Each row was made from one small tree. The marks that hang from a mark follow it in brackets, in alphabetical order. Every link used is in the known rows. Write each row's tree.
Known rows:
G(C Z): [  7  15   5 -16  17 -18  17  -1   1 -11  -5 -27  -9 -27 -15  25  -9   5
 -18]
J(Z(K)): [ 21  17  -9 -22  -2 -17   3  15   4  -9  -1 -26 -21 -44  -6  23   9 -18
 -24]
C(X(G)): [ 37  28  -7 -26  13 -26  16   3 -13  -1  -4 -14   2 -31  -9  22   7   5
 -18]
X(C Y(W)): [  2  11  -3 -20  12 -29  25   2   3  -1  -3 -20   2 -16  -2  18   5 -10
 -35]
X(C G Y(W)): [  1  19  -3 -24  14 -26  25   1  -4   1  -7 -19   5 -14 -15  25   9 -11
 -36]
J(Z(K(Y))): [ 25  19  -9 -26  -8 -17  -2  13   0 -10  -2 -29 -30 -41   4  27  26 -29
 -23]
C(G W X): [ 42  21 -13 -22   8 -18  26  -4  -4   3  -1 -19  -6 -31  -2  21  13  14
  -9]
X(C(W) Y(K)): [ 15  15 -11 -27  17 -15  28  -1   4  10  -7 -21 -16 -30  -4  18  15 -10
 -37]
X(C(G W) Y): [ 23  13 -10 -24  20 -18  28  -6   0   5  -4 -19  -3 -22  -8  22  12   3
 -22]
X(G(C(W)) Y): [  5  -3  -6 -27  24 -10  20  -8  -3   2  -6 -21   1 -20 -23  31  13   7
 -20]
G(C(X(Y))): [ 23   4  -4 -32  35 -21  14  -5  -1  -1  -5 -11   2 -26   0  21   8   3
 -20]
J(Z(K(Y(W)))): [  9  18  -9 -23 -19 -16   5  13   6 -10  -3 -34 -28 -33   3  29  29 -35
 -29]
Y(K): [ 22  21  -7 -19  -1 -12  19  11  -1  -4  -7 -22 -12 -39  -6  23   2  -2
 -25]
C(G X): [ 44  28  -8 -23  12 -22  20   2  -6  -4  -4 -14   0 -33  -1  23   5  10
 -10]
X(C G(Z)): [ 17  39   3 -19  17 -28  21   0 -10  -3  -7 -23  -8 -25 -20  23  -5  -4
 -28]
K(Y): [ 26  13  -3 -17  -3 -22  12   7  -8 -10   0 -26 -11 -29   4  24  12  -4
 -15]
K(Y(W)): [ 10  12  -4 -15 -15 -22  19   7  -2 -11  -1 -30  -9 -20   3  26  15 -10
 -21]
C(G(Z(K)) W): [ 27  29  -8 -11   3 -13  26   0   9  -3 -10 -33 -20 -36 -18  22  17  -3
 -21]
C(X(Y(K))): [ 28  22 -12 -31  22 -19  21   5   2   5 -13 -11  -7 -39   3  19  17  -7
 -33]
C(G(Z(K)) W X): [ 42  38 -11 -19  11 -19  26  -4   6   2 -11 -27 -20 -37 -10  18  24  -4
 -22]
Y(K W): [  5  20  -7 -16 -11 -12  25  12   6  -4  -7 -27 -10 -31  -6  24   5  -8
 -31]
G(C(W X)): [ 29   5  -7 -26  18 -17  20  -8  -3   1   2 -22  -9 -26  -2  19   8  11
 -13]
X(G(C) Y(W)): [ -9   3   0 -26  16 -13  20  -2   1  -4  -9 -20   8 -13 -22  34   9  -3
 -27]
X(G(Z) Y(W)): [-11  23  -3 -16  12 -23  29   1   4  -4 -14 -25   4 -19 -24  29   8  -7
 -36]

Which tree is each row?
[ 36  20 -10 -28  26 -22  21  -1  -1   0  -9  -9   5 -29  -1  23  13   6
 -17]	C(G X(Y))
[  4  16   0 -20  15 -12  23  -8  -3  -2  -7 -30 -10 -23 -29  31   2   8
 -19]	X(G(C(W) Z))
[ 12  19 -10 -27  15 -27  25   0  -3   3  -9 -14   9 -20  -9  25  17  -5
 -31]	C(X(G Y(W)))
[ 24  19  -4 -25  24 -22  21  -1  -2  -1  -6 -14   2 -23  -6  24   5  -1
 -22]	X(C(G) Y)
[ -3  27  -4 -16   9 -22  24   5  10  -3 -18 -28  -5 -25 -25  26  22 -22
 -43]	X(G(Z(K)) Y(W))
[  6   7   0 -15  13 -14  24  -7   3  -5  -3 -32 -15 -26 -17  24  -3   9
 -18]	G(C(W) Z)
[ 17   5  -9 -21  19 -26  26  -4   0   5   1 -22  -5 -23  -3  15   9  -1
 -28]	X(C(W) Y)
[ 12   9  -6 -26  35 -21  27 -15   6   4  -9 -22 -10 -25  -8  21  13   3
 -25]	G(C(W X(Y)) Z)
[ 16  31  -1 -21  29 -24  26  -5   3  -2 -12 -18  -4 -23 -12  24   2  -4
 -27]	X(C(G(Z)) Y)
[ 28  35  -3 -13   6 -17  19   6   7  -9 -12 -27 -14 -37 -17  24  10  -6
 -22]	C(G(Z(K)))
[ 30  29   1 -24  25 -22  13  -2   4  -5 -10 -24 -18 -35  -7  17  11 -10
 -26]	G(C(X) Z(K))
[ 23  21  -6 -21   8 -22  23  -3 -13   4   1 -24  -7 -23 -16  21   5   2
 -22]	X(C(W) G)
[ 35  33 -10 -18  13 -21  31  -8   1   2  -7 -24 -12 -32  -8  22  10  11
 -15]	C(G(Z) W X)
[ 18  17  -5 -15 -16 -20  14  10   4 -10  -4 -33 -17 -26   2  22  30 -25
 -28]	Z(K(Y(W)))
[  4  32  -6 -23  20 -29  29  -3   2   2 -15 -18   3 -21 -15  25  15  -7
 -36]	C(X(G(Z) Y(W)))
[ 35  45   1 -21   9 -22  16   0  -1  -7 -12 -29 -26 -28  -5  24  25 -25
 -26]	X(C(G(Z(K(Y)))))
[ 22  23   2 -23  26 -23  18  -6  -1  -6  -6 -21 -10 -29  -7  21  -3   4
 -19]	G(C(X) Z)
[ 22  32  -4 -15  12 -20  32  -8   0   0  -4 -28 -15 -25 -14  22   1   4
 -20]	X(C(G(Z) W))
[ 15  20   5 -17  16 -16  12   2   7 -11  -9 -30 -17 -33 -16  21   5  -9
 -26]	G(C Z(K))
[ 28  40  -3 -22  19 -29  21   0  -9  -1  -9 -19  -4 -32 -15  22   4   3
 -23]	C(X(G(Z)))
[ 16  36   0 -24  28 -28  17   0   0   1 -16 -21 -11 -28 -22  20  17 -23
 -42]	X(C G(Z(K)) Y)
[ 36  45  -4 -23  16 -27  16   3  -4  -1 -14 -22 -13 -37 -16  18  18 -13
 -30]	C(X(G(Z(K))))
[ 15  29  -6 -33  23 -16  20   4  -6   7 -14 -14  -6 -29 -15  26  12 -15
 -38]	X(C G Y(K))
[ 20  20 -11 -25  14 -22  28  -1   5   0 -10 -14   7 -22  -1  26  16   0
 -24]	C(G X(Y(W)))
[ 18  25 -11 -25  27 -26  30  -9  -2   8 -12 -20  -5 -28 -17  22  20   1
 -29]	C(W X(G(Z) Y))
[ 25  23 -17 -35  20 -13  27  -3  -2  14 -15 -15  -9 -35 -12  25  28  -5
 -32]	C(W X(G Y(K)))
[ 12  21  -9 -28  15 -11  19   8  -2   2 -16 -16  -3 -34 -18  30  14  -7
 -33]	X(G Y(K))
[ -2  11  -6 -20   6 -21  24   5   0  -2  -9 -20   9 -19 -18  29  11  -4
 -30]	X(G Y(W))
[ 13  13  -1 -15  11 -12  19  -4   9  -4  -6 -35 -23 -31 -18  21  12  -6
 -25]	G(C(W) Z(K))
[ 19  24  -7 -10   4 -14  31  -3   3  -4  -6 -30 -12 -30 -17  26   3  12
 -14]	C(G(Z) W)
[-11  12  -3 -32  14  -3  22   1   5   1 -18 -20  -2 -20 -23  37  15 -12
 -36]	X(G(C) Y(K W))
[ 28   6 -15 -24  20 -26  26  -4   1   6  -2 -17  -2 -30   2  15  17   5
 -23]	C(W X(Y))
